(in the rows, 128 means zero)
Known rows, with every way that one mark hangs from another
[j_818 [j_633 [j_252 [j_585 j_75 [j_371 j_63]]]]]: | 157 | 150 | 135 | 126 | 136 | 132 | 131 | 134 | 139 | 141 |  92 | 111 |  81 | 109 | 100 | 129 | 153 | 115 |  99 | 154 | 156 | 113 | 125 | 120 | 125 |  89 | 133 | 107 | 121 | 172 | 152 |
[j_75 [j_585 j_252 j_282]]: |  89 | 104 | 123 | 147 | 122 |  85 | 105 | 130 | 123 | 123 | 139 | 127 | 141 | 116 | 131 | 151 | 102 | 112 | 135 | 128 | 138 | 147 | 144 | 162 | 133 | 175 | 113 | 133 | 144 | 160 | 120 |
[j_371 j_63]: | 122 | 125 | 122 | 125 | 150 | 126 | 138 | 132 | 127 |  92 |  95 | 128 | 108 | 106 | 152 | 130 | 125 | 141 | 114 | 141 | 168 | 100 | 104 | 154 | 134 | 142 |  99 | 108 | 155 | 132 | 111 |
[j_75 [j_585 [j_252 j_633] j_371]]: |  96 | 107 | 117 | 114 | 111 | 104 | 146 | 115 | 144 | 139 | 133 | 148 | 135 | 118 | 137 | 127 |  50 | 131 | 133 |  38 | 110 | 126 | 127 | 136 | 152 | 147 | 135 | 163 | 103 | 140 | 125 |
[j_252 j_633]: | 131 | 101 | 122 | 147 | 140 | 131 | 140 | 126 | 135 | 113 |  98 | 118 | 138 | 109 | 132 | 141 |  88 | 167 | 140 |  91 | 126 | 104 | 114 | 142 | 109 | 134 |  88 | 134 | 154 | 104 | 104 |
[j_282 [j_585 j_75 j_252 j_371]]: | 129 | 145 | 136 | 122 | 117 | 122 | 119 | 124 | 114 | 173 | 160 | 150 | 148 | 128 | 152 | 158 | 141 | 138 | 165 | 119 | 140 | 176 |  86 |  86 | 129 |  99 | 146 | 126 |  83 |  87 | 119 |
[j_371 [j_585 [j_252 j_633]]]: | 136 |  95 | 106 | 119 | 129 | 121 | 152 | 109 | 104 | 134 | 123 | 113 | 151 | 124 | 142 | 102 |  65 | 143 | 131 |  96 |  87 | 108 | 153 | 143 | 122 | 128 | 124 | 155 | 143 | 128 | 112 |
[j_63 [j_371 [j_585 j_75 [j_252 j_633] j_282]]]: | 149 | 154 | 111 | 104 | 133 | 140 | 142 | 125 |  94 | 120 | 153 | 130 | 160 | 151 |  98 | 112 | 153 | 148 | 151 | 151 |  79 | 122 | 176 | 119 | 119 | 129 | 126 | 136 | 141 | 103 | 110 |
[j_633 [j_252 [j_585 j_75 j_282]]]: | 139 | 134 | 147 | 170 | 132 | 121 |  89 | 140 | 143 | 109 | 115 | 103 | 105 | 113 |  81 | 152 | 187 | 122 | 103 | 191 | 148 | 131 | 140 | 116 |  69 | 134 |  96 |  99 | 159 | 139 | 159 |
[j_371 j_585]: | 154 | 107 | 115 | 122 | 140 | 118 | 129 | 104 | 109 | 111 | 100 | 128 | 131 |  86 | 177 | 128 |  81 | 151 | 120 | 156 | 135 | 103 | 131 | 159 | 110 | 144 | 119 | 139 | 154 | 130 | 122 |
[j_818 [j_252 [j_585 j_75 j_282 j_371]] j_633]: | 158 | 142 | 123 | 156 | 130 | 125 |  95 | 144 | 113 | 142 | 140 | 116 | 135 | 128 |  83 | 168 | 120 |  90 | 135 | 160 | 117 | 140 | 133 | 132 | 133 | 119 | 174 | 129 | 123 | 164 | 149 |
[j_282 j_585]: | 125 | 101 | 138 | 155 | 131 | 123 | 123 | 137 | 113 | 135 | 105 | 115 | 141 |  96 | 186 | 156 | 115 | 162 | 153 | 136 | 162 | 148 |  94 | 155 |  98 | 120 |  93 | 112 | 144 | 100 | 105 |
[j_252 [j_585 j_75 [j_371 j_63]] j_633]: | 151 | 144 | 129 | 119 | 133 | 168 | 156 |  99 | 158 | 119 | 114 | 143 | 109 | 136 | 103 |  82 | 140 | 132 |  97 | 110 | 120 |  96 |  97 | 100 | 136 | 136 | 138 | 131 | 132 | 117 | 133 |
[j_282 [j_585 j_252 j_371]]: | 108 | 120 | 148 | 131 | 105 | 107 | 125 | 143 | 113 | 165 | 140 | 133 | 146 | 119 | 190 | 156 |  98 | 142 | 164 |  86 | 142 | 167 |  97 | 122 | 120 |  96 | 138 | 124 |  94 | 109 | 125 |
[j_371 j_63 [j_585 j_75 [j_252 j_633] j_282]]: | 147 | 122 |  96 | 105 | 151 | 153 | 144 | 107 | 114 | 126 | 153 | 115 | 142 | 168 |  98 |  81 | 174 | 113 | 127 | 174 |  98 | 118 | 173 | 127 | 156 | 132 | 127 | 140 | 151 | 113 | 103 |
[j_252 [j_585 j_282] j_633]: | 134 |  94 | 142 | 184 | 123 | 145 | 119 | 134 | 144 | 113 |  95 |  92 | 135 | 131 | 108 | 115 | 110 | 145 | 116 | 116 | 112 | 115 | 136 | 152 |  84 | 148 |  96 | 128 | 185 | 131 | 127 |
[j_75 [j_585 j_252 j_282 [j_371 j_63]]]: |  82 | 125 | 125 | 113 | 118 | 105 | 122 | 135 | 141 | 116 | 144 | 146 | 116 | 135 | 151 | 123 | 124 |  95 | 120 | 122 | 146 | 138 | 139 | 157 | 177 | 161 | 142 | 135 | 115 | 164 | 132 |
[j_252 [j_585 j_75 j_282 [j_371 j_63]] j_633]: | 147 | 138 | 137 | 135 | 132 | 177 | 135 | 119 | 164 | 117 | 123 | 129 | 113 | 160 |  91 |  90 | 175 | 119 | 108 | 143 | 119 | 109 | 124 | 111 | 136 | 136 | 136 | 129 | 140 | 113 | 135 |
[j_63 [j_371 [j_585 j_75 j_282]]]: | 165 | 168 | 122 | 107 | 139 | 139 | 120 | 125 |  98 |  95 | 130 | 145 | 139 | 119 | 134 | 138 | 167 | 155 | 138 | 215 | 129 | 121 | 151 | 132 | 106 | 149 | 122 | 120 | 149 | 105 | 120 |
[j_818 [j_252 [j_585 j_75]] j_633]: | 159 | 132 | 109 | 159 | 146 | 114 | 120 | 121 |  93 | 134 | 121 | 108 | 134 | 102 |  77 | 157 |  97 | 102 | 122 | 150 | 120 | 116 | 117 | 141 | 117 | 125 | 149 | 120 | 151 | 172 | 126 |
[j_371 j_63 [j_585 j_252 j_282]]: | 123 | 115 | 119 | 114 | 136 | 122 | 131 | 131 | 103 | 110 | 132 | 112 | 130 | 137 | 157 |  99 | 138 | 107 | 115 | 175 | 129 | 123 | 167 | 165 | 149 | 139 | 131 | 125 | 155 | 152 | 118 |

Rows
| 119 | 125 | 160 | 144 | 112 | 104 | 119 | 144 | 149 | 115 |  89 | 123 |  90 |  86 | 144 | 145 |  97 | 135 |  92 | 108 | 150 | 112 | 118 | 127 |  81 | 115 | 122 | 112 | 116 | 156 | 183 | => [j_633 [j_252 [j_585 j_371]]]
| 101 | 128 | 142 | 114 | 117 | 124 | 146 | 148 | 116 | 148 | 137 | 134 | 128 | 130 | 192 | 120 | 127 | 125 | 143 | 104 | 154 | 154 |  97 | 131 | 149 | 100 | 138 | 110 | 100 | 120 | 120 | => [j_282 [j_585 j_252 [j_371 j_63]]]
| 158 | 138 | 146 | 162 | 123 | 127 |  86 | 148 | 138 | 154 | 104 |  98 | 106 | 119 |  91 | 172 | 157 | 119 | 127 | 168 | 142 | 149 | 146 | 119 |  97 |  96 | 129 | 119 | 128 | 155 | 158 | => [j_818 [j_633 [j_252 [j_585 j_75 j_282 j_371]]]]
| 153 | 115 | 103 | 125 | 140 | 140 | 124 | 105 | 112 | 141 | 157 | 113 | 157 | 155 | 100 | 115 | 144 | 126 | 147 | 156 |  84 | 132 | 169 | 118 | 127 | 132 | 125 | 150 | 145 | 104 | 105 | => [j_371 [j_585 j_75 [j_252 j_633] j_282]]
|  98 | 121 | 126 | 119 | 132 | 122 | 120 | 130 | 154 |  96 | 117 | 148 | 104 | 119 | 166 | 128 | 133 | 113 | 116 | 153 | 167 | 122 | 130 | 169 | 169 | 171 | 123 | 133 | 127 | 155 | 134 | => [j_75 [j_585 j_282 [j_371 j_63]]]
| 157 | 138 | 137 | 137 | 121 | 155 | 137 | 100 | 159 | 135 | 117 | 142 | 127 | 121 | 100 | 115 | 110 | 149 | 117 |  97 | 110 | 109 |  96 |  90 | 107 | 135 | 139 | 145 | 125 | 105 | 135 | => [j_252 [j_585 j_75 j_371] j_633]
| 128 | 154 | 150 | 130 | 129 | 139 | 106 | 148 | 158 | 103 | 120 | 125 |  82 | 130 | 103 | 126 | 205 | 104 |  85 | 185 | 160 | 119 | 137 | 112 | 114 | 120 | 126 |  98 | 123 | 144 | 175 | => [j_633 [j_252 [j_585 j_75 j_282 [j_371 j_63]]]]
|  84 | 107 | 119 | 114 | 122 | 124 | 144 | 133 | 150 | 124 | 140 | 135 | 126 | 150 | 129 | 103 | 115 | 105 | 125 |  86 | 118 | 127 | 150 | 157 | 180 | 150 | 130 | 148 | 118 | 152 | 126 | => [j_75 [j_585 [j_252 j_633] j_282 [j_371 j_63]]]
| 145 | 169 | 120 | 102 | 128 | 123 | 121 | 129 |  85 | 112 | 156 | 144 | 150 | 137 | 116 | 134 | 160 | 138 | 146 | 188 | 108 | 135 | 161 | 117 | 117 | 140 | 141 | 119 | 134 | 120 | 119 | => [j_63 [j_371 [j_585 j_75 j_252 j_282]]]
| 127 | 137 | 124 | 107 | 130 | 156 | 159 | 123 | 127 | 166 | 156 | 137 | 141 | 158 | 134 | 104 | 163 | 134 | 154 | 100 | 125 | 151 | 101 |  95 | 159 |  93 | 134 | 124 |  91 |  82 | 106 | => [j_282 [j_585 j_75 [j_252 j_633] [j_371 j_63]]]
|  87 | 113 | 109 |  96 | 125 | 119 | 164 | 111 | 146 | 126 | 130 | 148 | 118 | 129 | 138 |  93 |  80 | 117 | 115 |  55 | 121 | 108 | 126 | 149 | 180 | 150 | 134 | 147 | 108 | 153 | 122 | => [j_75 [j_585 [j_252 j_633] [j_371 j_63]]]
| 128 | 119 | 109 |  98 | 140 | 116 | 151 | 112 |  95 | 114 | 124 | 129 | 123 | 117 | 165 |  93 | 106 | 116 | 108 | 148 | 131 | 102 | 144 | 157 | 148 | 135 | 133 | 124 | 146 | 154 | 116 | => [j_371 j_63 [j_585 j_252]]
| 105 | 109 | 133 | 117 | 118 | 141 | 164 | 142 | 126 | 156 | 133 | 124 | 138 | 148 | 169 | 100 | 121 | 138 | 147 |  68 | 124 | 143 | 112 | 131 | 155 |  88 | 123 | 126 | 102 | 102 | 113 | => [j_282 [j_585 [j_252 j_633] [j_371 j_63]]]
| 153 | 128 |  89 |  89 | 151 | 147 | 167 |  88 | 111 | 131 | 144 | 127 | 134 | 147 | 112 |  71 | 141 | 122 | 115 | 140 | 100 | 101 | 145 | 119 | 155 | 129 | 132 | 139 | 138 | 115 |  98 | => [j_371 j_63 [j_585 j_75 [j_252 j_633]]]
| 130 | 124 | 162 | 160 | 106 | 131 |  98 | 140 | 151 | 116 | 105 | 126 | 121 | 116 | 148 | 143 | 108 | 133 | 115 | 133 | 138 | 130 | 117 | 137 |  99 | 146 | 138 | 130 | 140 | 141 | 159 | => [j_252 [j_585 j_282 j_371]]
| 138 | 119 | 116 | 167 | 142 | 137 | 112 | 135 | 124 | 110 | 147 | 108 | 142 | 141 |  54 | 128 | 138 | 103 | 117 | 150 |  97 | 112 | 139 | 133 | 106 | 147 | 131 | 127 | 157 | 126 | 136 | => [j_818 [j_252 [j_585 j_75 j_282] j_633]]
| 141 | 149 | 131 | 110 | 138 | 151 | 139 | 121 | 130 | 139 | 132 | 151 | 118 | 126 | 173 | 130 | 177 | 139 | 142 | 162 | 171 | 145 |  82 | 112 | 148 | 108 | 127 | 112 | 103 |  87 | 116 | => [j_282 [j_585 j_75 [j_371 j_63]]]
| 129 | 141 | 121 | 145 | 135 | 112 |  91 | 131 | 118 | 130 | 157 | 128 | 150 | 143 |  94 | 172 | 166 | 124 | 151 | 162 | 131 | 157 | 130 | 106 | 122 | 137 | 123 | 122 | 139 | 113 | 111 | => [j_585 j_75 j_252 j_282]
| 101 | 144 | 130 | 104 | 124 | 112 | 140 | 137 | 128 | 118 | 130 | 152 | 116 | 129 | 156 | 131 | 104 | 121 | 123 |  92 | 146 | 120 | 109 | 123 | 161 | 118 | 147 | 123 | 101 | 137 | 128 | => [j_585 j_252 [j_371 j_63]]
| 111 |  88 | 129 | 151 | 120 | 123 | 147 | 138 | 111 | 160 | 130 | 102 | 165 | 132 | 148 | 129 |  99 | 155 | 165 |  73 | 114 | 155 | 115 | 139 | 108 | 103 |  96 | 124 | 136 |  98 |  96 | => [j_282 [j_585 [j_252 j_633]]]
| 140 | 104 | 142 | 173 | 129 | 103 | 116 | 147 | 120 | 136 |  65 |  82 | 103 |  80 | 116 | 156 |  94 | 134 | 110 | 124 | 148 | 118 | 137 | 163 |  75 | 102 |  96 | 105 | 163 | 189 | 141 | => [j_818 [j_633 [j_252 j_585]]]
| 131 | 159 | 145 | 115 | 132 | 134 | 128 | 129 | 155 | 108 | 105 | 137 |  77 | 107 | 110 | 115 | 172 | 114 |  80 | 157 | 162 | 105 | 113 | 101 | 112 | 117 | 129 |  99 | 113 | 146 | 170 | => [j_633 [j_252 [j_585 j_75 [j_371 j_63]]]]
| 132 | 129 | 122 | 115 | 119 | 129 | 149 | 148 |  92 | 110 | 131 | 120 | 158 | 140 | 128 | 110 | 106 | 155 | 147 | 116 |  82 | 116 | 183 | 153 | 110 | 129 | 117 | 133 | 149 | 124 | 118 | => [j_63 [j_371 [j_585 [j_252 j_633] j_282]]]
|  91 | 101 | 124 | 132 | 112 | 111 | 122 | 130 | 149 | 137 | 145 | 136 | 142 | 138 | 129 | 134 |  86 | 121 | 142 |  71 | 105 | 143 | 147 | 146 | 149 | 150 | 130 | 160 | 108 | 136 | 128 | => [j_75 [j_585 [j_252 j_633] j_282 j_371]]
| 106 | 128 | 162 | 143 | 122 | 126 | 112 | 165 | 159 |  97 |  93 | 110 |  78 | 119 | 135 | 122 | 161 | 106 |  82 | 155 | 163 | 116 | 145 | 148 | 106 | 119 | 116 |  97 | 133 | 164 | 177 | => [j_633 [j_252 [j_585 j_282 [j_371 j_63]]]]
| 126 | 152 | 112 |  95 | 135 | 145 | 154 | 116 | 139 | 136 | 150 | 150 | 126 | 153 | 101 | 113 | 144 | 126 | 133 |  88 | 117 | 114 | 111 |  86 | 165 | 111 | 141 | 137 |  97 | 101 | 112 | => [j_585 j_75 [j_252 j_633] [j_371 j_63]]
| 126 | 157 | 136 | 126 | 123 | 116 |  91 | 133 | 130 | 140 | 166 | 148 | 140 | 149 | 113 | 176 | 153 | 119 | 154 | 143 | 131 | 159 | 122 |  85 | 137 | 126 | 152 | 134 |  98 | 105 | 129 | => [j_585 j_75 j_252 j_282 j_371]
| 129 | 158 | 129 | 107 | 122 | 112 | 116 | 117 | 124 | 145 | 156 | 162 | 135 | 123 | 120 | 167 | 120 | 131 | 145 | 108 | 131 | 142 |  97 |  76 | 136 | 121 | 157 | 139 |  87 | 106 | 127 | => [j_585 j_75 j_252 j_371]
|  89 | 118 | 133 | 130 | 110 |  92 | 103 | 133 | 136 | 132 | 145 | 147 | 131 | 121 | 150 | 157 |  92 | 112 | 137 | 110 | 134 | 153 | 136 | 148 | 147 | 161 | 142 | 149 | 108 | 156 | 137 | => [j_75 [j_585 j_252 j_282 j_371]]
| 157 | 132 | 143 | 151 | 117 | 164 | 116 | 115 | 158 | 133 | 125 | 129 | 132 | 146 |  93 | 124 | 143 | 138 | 125 | 130 | 108 | 128 | 118 | 101 | 108 | 137 | 133 | 144 | 135 | 101 | 141 | => [j_252 [j_585 j_75 j_282 j_371] j_633]
| 131 | 124 | 130 | 123 | 117 | 142 | 137 | 121 | 124 | 179 | 158 | 138 | 157 | 147 | 136 | 136 | 132 | 150 | 170 |  83 | 112 | 166 | 101 |  86 | 130 |  89 | 132 | 140 |  89 |  69 | 106 | => [j_282 [j_585 j_75 [j_252 j_633] j_371]]
